Each row was made from one small tree. Brackets hold a mark, then the marks that hang from it, in the order of their numbers. Every link used is in the known rows. Write each row's tree.
Known rows
(z964 (z689 z76)): [ 2.08 -1.63  0.85 -0.64  1.47 -1.79  1.28 -0.32  1.93 -1.34 -0.15 -2.83
 -2.41 -0.51 -1.27 -1.17  3.31 -0.98 -2.31]
(z90 (z689 z76 (z964 z792)) (z783 z404)): [-0.17 -3.03  0.00 -2.67 -1.10 -1.20 -0.10 -0.14 -0.43  0.09 -0.13  0.16
  0.15 -1.48 -2.65  0.42  2.96  3.38 -3.68]
(z991 (z404 (z783 (z90 (z689 z76 z743 (z964 z792)))))): [ 2.06  0.17  1.92  0.43  2.02  1.55 -1.81 -0.50  0.35 -0.17 -1.06 -0.95
 -0.60  0.81 -1.12  0.38  1.13  1.51  1.50]
(z783 (z90 (z689 z743 (z964 z792))) z404): [ 2.40 -2.15  1.61  0.65 -0.12  2.49 -1.13  0.46 -1.01 -0.90 -1.12 -0.72
 -0.41 -0.64 -1.35 -0.55  1.75 -0.98 -2.19]
(z76 (z689 (z90 (z783 z404)) z743 (z964 z792))): [-1.19 -0.34  3.17  0.08 -0.70 -0.96  0.45 -0.23 -3.57  0.36  0.56  2.90
 -3.14  0.42 -0.16 -1.27  1.29  3.97 -0.42]
(z783 (z90 z689) z404): [ 2.34 -2.87 -2.17 -0.44  0.19  0.95 -2.17  0.63  0.72 -1.27 -2.02 -5.77
 -1.49 -0.07  0.20 -1.35  1.66 -5.95 -1.64]
(z792 (z964 z689)): [ 2.44 -2.48  0.24  2.42  1.64 -1.13  2.19  1.77  2.00 -2.70  0.11 -5.19
 -0.75 -0.58 -3.16 -0.59  2.26 -0.96 -2.41]
(z404 (z783 (z90 (z689 z76 z743 (z964 z792))))): [ 2.50 -0.23  3.73  0.29  2.52  1.57 -1.18 -0.18  0.35  0.03 -0.67  0.13
 -0.20  0.20 -1.72 -0.27  1.81 -0.10  0.61]
(z90 z689 z783): [ 0.25 -2.98 -3.87 -1.55 -0.12 -0.32 -0.64  0.43 -0.49 -1.35 -0.87 -5.38
 -2.53  0.45 -1.84 -1.28  2.72 -2.61 -1.74]
(z404 (z783 (z90 (z689 z743)))): [ 3.15 -0.49 -0.72  0.39  2.15  2.31 -2.55  0.49  0.16 -1.28 -2.03 -4.87
 -2.36  1.59  0.31 -2.09  1.22 -6.60  1.71]
(z964 (z689 (z90 (z783 z404)) z743)): [ 1.12 -0.55 -0.67 -1.85 -1.10 -0.79  0.06 -0.13 -2.28 -1.00 -0.40 -0.51
 -4.61  0.05  0.38 -2.15  1.39 -2.03 -1.01]
(z783 (z90 (z689 z76 z743)) z404): [ 3.03 -1.36  0.37 -1.52 -0.51  1.44 -2.12 -0.62 -0.12 -0.44 -2.61 -0.95
 -1.59 -0.96  0.22 -1.29  2.38 -4.32 -1.94]
(z689 z76 z743 z964): [ 0.67 -1.51  2.48  0.25  0.21 -0.19  1.13 -1.27 -0.67 -0.35  0.12 -0.11
 -3.26 -0.32 -0.05 -0.76  4.08  1.05 -1.73]
(z90 (z689 z76 z743 (z964 z792))): [ 0.95 -2.43  2.33 -0.29 -0.30  0.39  0.91 -0.99 -0.38 -0.45 -0.35  1.83
 -0.52 -1.20 -3.31  0.15  3.29  3.67 -3.45]
(z783 z90 z404): [ 1.63 -2.89 -1.45  0.78  0.96  0.60 -1.74  1.34  0.45 -1.67 -1.28 -7.28
 -2.39  0.22  2.20 -1.86  1.97 -5.93 -0.36]
(z76 z689): [ 0.57 -1.76  0.09  1.26  1.49 -1.05  0.26  0.23  0.46 -1.04 -0.57 -4.62
 -3.12  1.18  0.15 -1.90  2.54 -1.32 -0.58]
(z689 z90 z743): [-0.10 -2.04 -0.57  1.09  0.08 -0.03  0.45 -0.55 -1.86 -1.38 -0.64 -2.86
 -4.64  0.94  1.22 -1.75  2.11 -2.20 -0.35]
(z90 (z689 z76 z743 z964) (z783 z404)): [ 0.91 -1.21  0.34 -3.34 -2.27 -0.10 -0.89 -1.52 -1.88  0.49 -0.83  1.99
 -2.27 -1.00 -1.34 -0.72  3.14  0.79 -3.01]

Write each row's tree
[-1.98 -1.82 -0.13 -0.41  0.57 -2.16  0.93 -0.23 -1.93 -0.24  1.04 -3.14
 -4.95  1.18 -0.22 -0.79  2.56  0.42  0.42] => (z689 (z90 z783) z964)
[-0.52 -0.85  3.26 -0.18  0.14 -1.28  1.35 -1.77 -1.58  0.40  0.21  1.70
 -4.46  0.19  0.31 -0.46  3.07  1.90 -0.76] => (z689 z76 z90 z743 z964)
[ 2.21 -0.62  0.67  0.30  3.02  1.04 -1.72  0.39  1.20 -0.24 -0.56 -5.39
 -2.08  1.83 -0.64 -0.68  1.87 -4.37  1.55] => (z404 (z783 (z90 (z689 z964))))
[-0.82 -0.55  4.74  2.29  1.01 -0.67  1.78 -0.52 -2.17 -0.24  0.62  2.13
 -3.32  0.85 -1.02 -0.83  1.56  4.22 -0.39] => (z76 (z689 z90 z743 (z964 z792)))
[-1.46 -1.83  2.27 -1.34 -1.37 -1.33  0.53 -0.77 -2.94  0.29  0.65  3.20
 -2.30 -1.01 -0.07 -0.32  2.24  4.16 -1.43] => (z689 z76 (z90 (z783 z404)) z743 (z964 z792))
[ 2.67 -0.82  2.66 -1.52 -0.48  1.24 -1.34 -1.06 -0.48  0.40 -1.56  1.10
 -1.77 -0.89 -0.39 -0.48  2.81 -1.92 -1.93] => (z783 (z90 (z689 z76 z743 z964)) z404)
[ 0.34 -2.33 -2.33 -2.76 -0.15 -1.43 -0.40 -0.55 -0.08 -0.49 -0.93 -3.01
 -2.06 -0.37 -2.37 -0.61  3.17 -1.00 -2.19] => (z90 (z689 z76) z783)
[ 0.09 -1.94  1.25 -1.62 -0.79  0.05  0.64 -0.68 -1.73 -0.26  0.00  2.03
 -1.02 -1.17 -3.77  0.12  3.02  3.94 -2.69] => (z90 (z689 z76 z743 (z964 z792)) z783)
[ 2.25 -1.91  3.28 -0.54 -0.17  1.52 -0.87 -0.36 -0.37 -0.04 -1.35  1.81
  0.09 -1.67 -1.48 -0.15  2.44  0.62 -2.67] => (z783 (z90 (z689 z76 z743 (z964 z792))) z404)
[ 1.69 -1.76  0.75  0.21  1.74  0.68 -0.57  0.07  0.50 -0.38 -0.71 -4.45
 -2.28  0.63 -1.74 -0.47  2.70 -2.98 -0.59] => (z783 (z90 (z689 z964)))
[ 2.25 -0.45  3.10 -0.69  0.89  1.06 -0.41 -1.29 -0.33  0.39 -0.98  0.69
 -2.48 -0.32 -1.68 -0.50  3.20 -1.08 -1.11] => (z783 (z90 (z689 z76 z743 z964)))
[ 0.85 -1.82 -1.07 -2.23 -2.29  0.86 -0.97 -0.58 -2.36 -0.39 -0.85 -0.35
 -2.69 -0.21 -1.03 -1.28  2.77 -0.99 -2.56] => (z90 (z689 z743 z964) (z783 z404))
[ 1.37 -1.29  1.93 -1.27 -0.58  0.17  0.50 -1.75 -0.46  0.11 -0.83  1.21
 -2.37 -0.58 -2.25 -0.43  3.72  1.04 -2.85] => (z90 (z689 z76 z743 z964))
[ 0.58 -2.17  2.17  0.12  1.68 -2.41  2.09  0.02  0.79 -1.03  0.40 -0.55
 -1.79 -0.72 -2.07 -0.18  2.02  2.38 -2.03] => (z964 (z689 z76 z90) z792)
[ 2.91 -1.64  1.04  2.68  0.82  0.30  2.03  1.51  0.88 -2.88 -0.20 -2.64
 -1.33 -0.74 -2.74 -1.22  2.16 -0.91 -2.23] => (z792 (z964 (z689 z743)))
[ 1.29 -2.01  0.84  2.05  1.70 -2.06  2.32  1.24  1.02 -2.04  0.17 -3.29
 -1.93 -0.34 -2.60 -0.45  1.58 -0.34 -1.31] => (z792 (z964 (z689 z90)))
